Each row comes from the steps of one path. Every step used is in the known rows, and no mark comes twice. Write the path behind each row, first mark first.
Known rows:
b/s/u/c/m: [-2.08 -1.46  0.90  3.20 -0.44  2.13  0.80 -1.51  1.93 -3.59 -0.30 -3.30
 -4.46 -2.56  1.38 -2.11  1.31  1.27  2.56  0.72]
m/j/q: [ 3.05 -4.27  2.41 -0.30  0.43 -2.23  0.36 -1.45 -2.99 -1.25 -1.51  0.41
 -1.70  0.42 -1.06 -1.44  0.64 -0.72  1.39  3.40]
s/u/c: [-2.48 -2.51 -0.28  0.12  1.31  1.24  2.07 -0.62  1.69 -2.36 -0.93 -1.71
 -2.11  0.04  3.29 -1.61  0.30  0.97  0.77  2.96]
b/f/m: [ 2.06 -2.25 -0.66  2.07  1.14  2.49  0.45 -2.08  3.42 -2.08  0.18  1.56
 -2.59  0.18 -0.68  0.28 -0.92 -1.81  3.44  4.89]
b/s/u/c/m/j: [-2.21 -3.12  0.96  3.04 -0.75  1.22  0.40 -1.62  1.02 -3.33 -0.56 -3.10
 -4.24 -2.06  1.81 -2.37  1.45  1.36  2.33  1.21]
s/u/j/q: [ 0.22 -0.57  1.41 -0.14  0.62  0.76  3.97 -1.72 -1.90 -1.76 -0.95  0.01
 -3.21 -3.36  1.48 -2.99 -0.79  1.67  0.82  3.59]
c/m: [ 3.00 -0.69 -0.55  2.55 -0.28  1.12 -0.60 -0.40  1.27 -0.84 -1.22 -2.09
 -2.86  0.89 -1.69 -1.14 -2.66 -0.89  2.20 -1.09]
b/f/m/s/u: [ 0.50 -2.90 -0.51  1.07  1.46  3.75  1.12 -1.31  4.78 -1.77  0.59  3.56
 -3.67 -0.04  1.00 -0.40 -1.34 -1.09  3.39  4.81]
f/m/j: [ 1.57 -4.00  0.79  0.35  0.58 -2.45  0.31 -1.77  1.90  0.02 -0.88  4.04
 -1.07  0.94  0.48 -0.77  1.15 -1.08  2.40  4.98]
b/s: [ 0.47  0.38  1.08  3.19  0.04  0.27  0.07 -2.10  0.61 -2.13  0.10 -1.92
 -2.44 -3.06 -1.80 -1.39  2.67 -0.62  3.26  1.82]
f/b/s/u: [ 0.42 -0.87 -1.96  4.11  0.76 -1.48  1.47 -1.51  0.80 -2.21 -0.32 -2.84
 -2.69 -5.18  0.72  0.72  2.89  1.01  1.49  4.75]
c/m/j/q: [ 4.18 -3.65  1.66  1.60 -0.72 -0.37 -0.49 -0.74 -1.49 -1.43 -1.81 -1.29
 -3.55  1.17 -1.52 -1.58 -2.33 -0.53  1.66 -0.15]
s/u/c/m/j/q: [-0.42 -4.70  1.29  0.25  0.10  1.03  1.57 -0.49  0.15 -3.23 -1.85 -1.92
 -3.93  0.90  2.98 -2.23 -1.52  1.46  0.55  1.48]
m/s/b/f/u/c: [-0.50 -3.19 -3.13  0.02  3.58  6.45  0.30 -0.10  5.46 -1.91  0.09 -0.95
 -2.90 -0.41 -1.25 -0.71  0.25 -1.54  2.66  2.15]
b/f/m/s/u/j: [-0.35 -2.81 -0.64  1.14  1.24  4.33  2.32 -1.40  3.64 -1.81  0.64  4.11
 -4.13 -2.03  0.72 -1.64 -1.57 -1.06  3.58  4.80]
c/m/s/u/j/q: [ 1.42 -1.63  1.23  0.85 -0.34  3.27  2.10  0.39  0.57 -1.31 -1.08  1.34
 -5.27 -1.65  0.03 -3.34 -3.47  0.33  1.92 -1.05]
s/b: [ 1.95  0.61 -2.91  0.56  2.83  1.15 -0.39 -1.93  2.24 -0.68 -1.47 -3.32
 -0.97 -0.81 -2.56 -0.01 -0.18 -0.49  1.27  2.28]
u/c/m/j: [-0.16 -5.54 -0.26  1.56  0.19  1.44 -0.36  0.37  0.35 -2.71 -1.60 -2.08
 -2.59  1.02 -0.08 -2.15 -1.13 -1.15  2.33 -0.15]
c/m/s: [ 2.02 -1.37 -0.35  1.64  0.28  2.62 -0.33  0.83  2.43 -0.02 -0.74  0.62
 -3.63  0.40 -1.59 -1.85 -2.79 -1.60  2.86 -1.75]
m/s/u: [-0.92 -1.41  0.03 -0.62  1.43  1.67  1.54  0.09  2.54  0.31  0.05  2.13
 -2.67 -0.52  1.60 -1.90 -0.35  0.02  1.63  1.94]

Which path is each row?
[ 1.60 -1.09 -1.90  4.43  0.91 -1.58  0.86 -1.03  0.21 -2.24 -0.66 -2.44
 -2.16 -5.27 -1.46  0.81  3.21 -0.46  2.47  3.95]
f/b/s
[ 0.11 -1.38 -0.41  1.32 -0.13  3.30  1.40  0.47  1.78 -0.29 -0.67  0.73
 -4.60 -1.57  0.27 -3.08 -3.53  0.03  2.11 -1.19]
c/m/s/u/j
[ 1.14 -2.03  1.02 -0.10  1.25  0.73  1.02 -0.07  4.32  0.06 -0.18  6.63
 -2.07 -0.08 -0.02 -1.27  0.62 -1.88  3.14  3.59]
f/m/s
[-2.65 -3.24  0.08 -0.93  1.67  2.72  1.84  0.77  2.81 -1.36 -0.29  1.87
 -3.02 -0.36  2.33 -2.47 -0.02 -0.14  1.89  1.94]
m/s/u/c
[ 1.33 -2.28 -4.65  2.00  2.74  6.42 -0.43 -1.74  5.32 -3.13 -0.56 -5.83
 -3.05  0.61 -1.57  0.53 -0.92 -0.56  1.79  1.58]
s/b/f/u/c/m
[ 1.09 -1.44 -2.71  0.20  3.05  4.66 -0.30 -0.60  3.83 -1.03 -0.21 -0.04
 -2.83 -1.17 -2.68 -0.56 -1.16 -1.87  2.84  1.89]
m/s/b/f
[-0.74  0.05  2.42  2.20 -0.29  1.07  2.73 -2.48 -1.48 -3.04 -0.08 -1.13
 -4.41 -5.59  0.32 -3.12  1.93  1.61  2.35  2.90]
b/s/u/j/q
[ 1.41 -1.45 -0.60 -0.60  2.32  1.56  0.35 -0.60  5.57  0.03 -0.75  5.03
 -2.07 -0.51 -0.85 -0.80  0.46 -1.53  2.65  3.53]
f/m/s/b
[-0.99 -1.93  0.83 -0.58  1.04  1.37  2.80 -0.48  3.83 -0.03 -0.12  6.85
 -3.06 -2.01  2.11 -2.62 -0.11 -0.27  2.58  4.19]
f/m/s/u/j
[ 2.26 -1.87 -3.10  1.82  1.46  6.03 -0.61 -0.13  5.62 -0.90 -0.31 -2.07
 -4.22  0.80 -1.87 -0.58 -2.59 -1.07  2.56 -0.89]
c/m/s/b/f/u
[ 2.47 -0.81 -3.21  1.43  2.75  3.35 -0.33 -2.68  4.70 -2.12 -0.77 -1.41
 -2.37 -0.53 -2.12  0.87 -0.92 -1.09  2.59  4.41]
s/b/f/m
[-0.36 -0.85 -2.26  4.24  0.79 -0.94  2.56 -1.43 -0.19 -2.38 -0.16 -2.44
 -3.19 -7.21  0.58 -0.52  2.58  1.03  1.81  4.65]
f/b/s/u/j
[-1.48 -3.40  1.09 -0.81  1.40  1.60  2.13  0.09  5.11 -1.13 -0.43  6.12
 -2.81 -0.11  2.82 -1.71  0.49 -0.40  2.44  4.06]
f/m/s/u/c
[ 2.50 -1.05 -3.02  0.98  2.95  5.29  1.41 -2.66  2.46 -2.73 -0.45 -3.89
 -2.92 -2.00 -2.39 -0.28 -0.15 -0.16  1.88  3.77]
s/b/f/u/j/q
[ 0.84 -1.16 -0.52  3.74  0.50 -0.77  3.04 -1.52 -1.50 -3.43 -0.71 -1.66
 -4.05 -7.35  0.23 -0.77  2.54  1.37  1.45  4.93]
f/b/s/u/j/q
[-0.08 -4.71 -2.09  2.09  1.48  6.90  0.68 -0.06  5.00 -3.05  0.68 -2.01
 -3.71  1.37  0.34 -0.46 -0.56 -1.49  3.15  1.58]
b/f/u/c/m/s
[ 2.22 -0.87  2.07  0.22  0.77  1.07  3.29 -1.19 -3.67 -1.91 -1.22  1.06
 -2.69 -4.45 -2.02 -3.41 -0.55 -0.63  2.16  2.57]
u/j/q
[-0.29 -4.16 -2.08  1.72  1.82  6.31 -0.29  0.78  3.55 -3.55 -1.11 -2.18
 -4.33 -0.31 -1.29 -1.63 -2.50 -1.87  3.11 -0.76]
u/c/m/s/b/f
[ 1.26 -0.73 -4.64  1.35  3.10  5.29  0.76 -2.61  3.59 -1.72 -0.01 -4.55
 -2.16 -1.71 -2.08 -0.02 -0.15 -0.37  2.00  3.55]
s/b/f/u/j
[ 0.62 -2.20 -4.47  1.17  3.30  5.50  0.02 -2.19  4.87 -2.99 -0.25 -5.13
 -2.15  0.25 -1.31  0.64  0.49 -0.64  1.81  3.45]
s/b/f/u/c
[-0.40 -3.66 -2.55  0.64  2.06  5.26  0.67  0.47  5.64 -1.74 -0.39 -2.46
 -2.60  1.41  0.46 -0.99  0.97 -0.54  1.62  0.28]
f/u/c/m/s/b
[ 0.42 -2.28 -2.49  2.18  1.50  4.92  2.17 -2.07  2.16 -1.94  0.97 -2.27
 -2.35 -1.49 -0.39 -0.69  0.10 -0.98  2.81  4.30]
b/f/u/j
[-1.67 -2.70 -0.52  1.06  0.31  2.16  1.45 -0.31  2.03 -2.71 -1.15 -2.59
 -3.42  0.56  2.94 -1.79 -1.58  1.18  0.90  0.79]
s/u/c/m
